Known rows, with every step that occurs:
s > m > t > h: [ 4.79  2.21 -0.50  1.00 -0.70  1.08 -1.01 -1.53  5.53  0.18  0.58  0.18
  3.25  0.45 -0.52  0.54  6.11  0.65  0.87  2.52]
s > h: [ 2.13  2.24 -0.35 -0.36 -1.34 -1.56 -2.22  1.18  2.95  0.52  0.08 -0.71
  3.66  0.46 -1.45 -1.61  3.23  1.26  0.45  1.43]
m > t: [ 1.53  2.43 -0.82 -0.74  1.04  0.25 -0.38 -0.70  3.52  1.25  0.86 -1.70
  3.11  0.28 -1.62  0.11  2.29  1.39  1.78  1.39]
p > s > z: [ 2.07  1.56  0.80 -0.50 -0.36 -2.54 -1.80  1.15  3.41 -0.05  2.26 -3.24
  3.54  2.64 -1.13 -3.64  4.33  1.38  1.19  1.76]
k > s > z > t > v: [ 3.61  2.57  1.00  2.75  3.38 -1.09 -1.77  0.87  6.21  1.73  3.00  2.97
  5.30 -0.86 -1.93 -5.47  3.57  1.23  5.12  1.75]
k > s > h: [ 3.31  2.11  0.07 -0.72 -1.31 -1.99 -2.39  1.01  4.12  1.93  0.44  0.57
  4.62 -0.11  0.22 -2.35  3.03  0.73  1.33  1.70]
z > t > k > s > h: [ 4.68  2.20  3.06  3.72  0.69 -1.62 -2.73  0.68  5.48  0.48  1.47  2.07
  5.41 -4.06  1.33 -2.01  2.78  2.45  2.67  2.80]
k > s > m: [ 4.96  1.61 -0.94 -0.40 -0.89 -0.17 -1.22 -0.65  4.76  2.93  1.87  1.66
  3.49 -0.21 -0.48 -3.24  4.84 -0.58  1.65  2.54]
e > s > h > t: [ 0.55  3.23 -3.03  0.25 -2.02 -0.58 -4.04  0.03  4.12 -1.48  0.33  0.51
  3.51  0.74 -1.56 -2.04  3.80  0.37  0.52  2.20]
h > t: [ 1.37  1.79 -0.78  0.71  2.36  0.02 -2.34 -0.68  4.30 -0.69  1.50  1.03
  3.19  1.46 -1.83 -3.23  2.31  0.39  1.15  1.31]
t > z: [ 2.96  1.52  1.30  0.46  0.03 -2.16  0.39 -0.82  3.61  2.11  1.53  1.51
  3.93  0.97 -0.65 -2.94  1.27  1.24  1.46  1.79]
s > z > t > k: [ 3.86  1.99  2.65  4.79  1.96 -0.97 -2.10  0.54  4.51 -1.20  2.22  1.01
  4.44 -1.57 -1.07 -1.62  2.83  2.90  4.27  2.03]
a > t > v: [ 1.46  2.53  2.30 -0.81  3.17 -0.81  1.26  0.06  4.17 -0.05 -0.03  2.65
  3.74 -0.05 -4.34 -3.47  2.59  0.85  0.18  0.99]
m > t > k: [ 2.66  1.64  1.53  0.70  0.71 -0.80  0.46 -0.98  4.40  0.82  0.56 -0.69
  3.66 -1.55 -0.19  0.99  2.31  2.44  1.67  2.33]
z > t: [ 1.62  2.58  0.73  2.36  1.48  0.71 -1.97 -0.02  3.46  0.16  2.99  0.23
  3.24 -0.73 -2.53 -2.83  0.95  1.63  2.91  1.13]
k > s: [ 2.77  1.52  0.47 -1.08 -0.84 -1.25 -0.97 -0.10  4.15  2.59  1.89  0.62
  3.99  0.47 -0.58 -3.30  0.92  0.36  2.10  1.34]
t > v: [ 1.10  1.65  0.43 -0.79 -0.28 -1.44  0.45  0.33  4.42  2.37  1.46  1.32
  3.44  0.67 -3.72 -4.50  2.18  0.85  0.69  1.50]
e > s: [-0.21  2.47 -1.52 -1.47 -4.88 -0.61 -1.21 -0.43  2.69  0.80  1.51 -0.71
  2.58  1.30 -2.56 -2.32  0.77  0.56  1.21  1.66]
t > k: [ 2.60  0.96  2.37  0.77 -1.64 -1.87 -0.17 -0.30  3.99  0.71  1.03  0.61
  3.38 -0.86 -1.00 -1.78  1.05  1.99  0.87  2.08]
a > t: [ 1.88  2.63  1.88 -0.70  2.58 -0.05 -0.09 -0.24  2.70 -1.08 -0.04  1.03
  3.22  0.55 -2.97 -1.57  1.95  0.87  0.69  0.48]
k > s > h > t > z: [ 4.84  2.06  0.35  1.79  2.86 -2.82 -2.34 -0.42  6.06  1.07  0.49  3.90
  5.75 -0.36  1.95 -3.43  4.04  0.66  1.70  2.70]

Rows:
[ 4.10  2.55  0.71  3.03  3.01 -0.28 -3.08  0.58  4.93  0.64  3.08  1.09
  4.92 -0.55 -0.59 -3.27  2.87  1.24  5.45  1.29]	k > s > z > t
[ 2.87  1.71  0.55  1.77  2.94 -1.56 -0.92 -1.46  4.84  0.28  1.53  2.81
  4.16  1.12 -0.30 -3.57  2.17  0.89  1.50  2.01]	h > t > z
[ 4.87  1.06  1.42  2.91  2.94 -2.06 -2.49 -0.20  6.78 -0.70  0.97  2.96
  5.30 -0.21  1.56 -2.77  3.52  1.07  3.46  2.49]	h > t > k > s > z
[ 2.96  2.12 -0.29  0.41  2.61 -1.86 -2.17  0.58  7.02  1.25  0.47  3.59
  5.39 -0.43 -0.73 -5.15  4.95  0.24  0.94  2.33]	k > s > h > t > v
[ 3.37  2.27 -0.79  0.59  2.05 -1.22 -3.74  0.27  5.48  0.28  0.55  1.83
  4.93  0.03  0.62 -3.15  4.34  0.25  1.41  1.86]	k > s > h > t
[ 3.73  1.41  1.98  0.29  0.98 -1.40  0.40 -1.18  5.59  2.38  0.84  0.33
  4.62 -2.27  1.62  0.27  1.75  1.95  2.48  2.66]	m > t > k > s
[ 3.68  0.90  2.13  1.70  1.91 -1.65 -1.57 -1.14  6.54  0.50  1.38  2.86
  4.69 -1.19  1.46 -3.15  1.78  0.93  1.92  2.58]	h > t > k > s
[ 2.54  1.06  1.75  1.97  1.63 -1.06 -1.46 -0.90  5.13 -0.90  1.12  1.84
  3.66 -0.61 -0.46 -2.35  2.08  1.60  0.97  2.23]	h > t > k
[ 3.56  2.27  0.02  2.08  2.80 -2.21 -2.43 -0.20  4.88 -0.42  0.17  2.71
  4.78  0.34  0.27 -2.67  4.22  1.20  0.77  2.34]	s > h > t > z
[ 6.42  2.13 -0.48  0.44  2.25 -0.65  0.71 -2.10  5.81  3.94  1.35  2.49
  4.56 -1.37  1.86 -0.90  5.40  0.44  2.90  3.62]	k > s > m > t > z
[ 3.86  1.64  3.63  3.19  1.02 -0.79 -1.34 -0.55  5.65  1.11  2.93  2.09
  4.61 -3.24  0.49 -2.92  0.67  2.20  3.47  2.39]	z > t > k > s
[ 4.83  2.41 -1.91 -0.77  1.21  0.66 -0.80 -1.35  5.19  3.09  1.27  0.49
  3.63 -1.19  0.29 -0.60  5.61  0.00  2.49  2.94]	k > s > m > t
[ 2.44  2.42  1.54  2.41  1.95 -1.00 -2.75  0.98  3.83 -1.02  3.51 -2.75
  3.74  0.72 -1.52 -4.01  3.97  2.07  2.87  1.79]	p > s > z > t
[ 3.44  2.24  3.15  3.69  0.20 -1.17 -3.11  0.65  5.40 -2.31  3.35 -2.02
  4.31  1.69 -0.45 -3.75  3.86  2.27  2.26  1.72]	p > s > z > t > h
[ 6.29  1.61  2.16  3.81  1.14  0.06 -1.61 -1.04  6.12  1.55  2.98  3.45
  4.27 -4.11  0.56 -2.70  4.18  1.16  3.33  3.69]	z > t > k > s > m
[ 4.40  2.02  1.48  0.73  0.33 -2.13 -0.91  0.03  5.44  1.49 -0.40  0.30
  5.24 -3.08  2.19  1.00  3.92  2.23  1.57  2.98]	m > t > k > s > h
[ 3.30  2.41 -1.70  0.33 -3.46  0.25 -0.27 -1.97  4.71  0.84  0.74  0.37
  2.80 -2.31 -0.47  1.36  5.08  1.13  1.27  4.13]	e > s > m > t > k
[ 4.92  1.61  0.00  1.03  0.57  0.11  0.17 -1.50  4.94  1.07  0.55  0.45
  3.19 -2.39 -0.17  1.06  5.56  1.58  1.41  3.66]	s > m > t > k
[ 6.04  0.93  0.52  2.17  1.48 -0.65 -1.68 -1.61  6.99  0.77  1.58  4.19
  4.23 -1.76  1.47 -2.90  5.57  0.11  1.54  3.87]	h > t > k > s > m
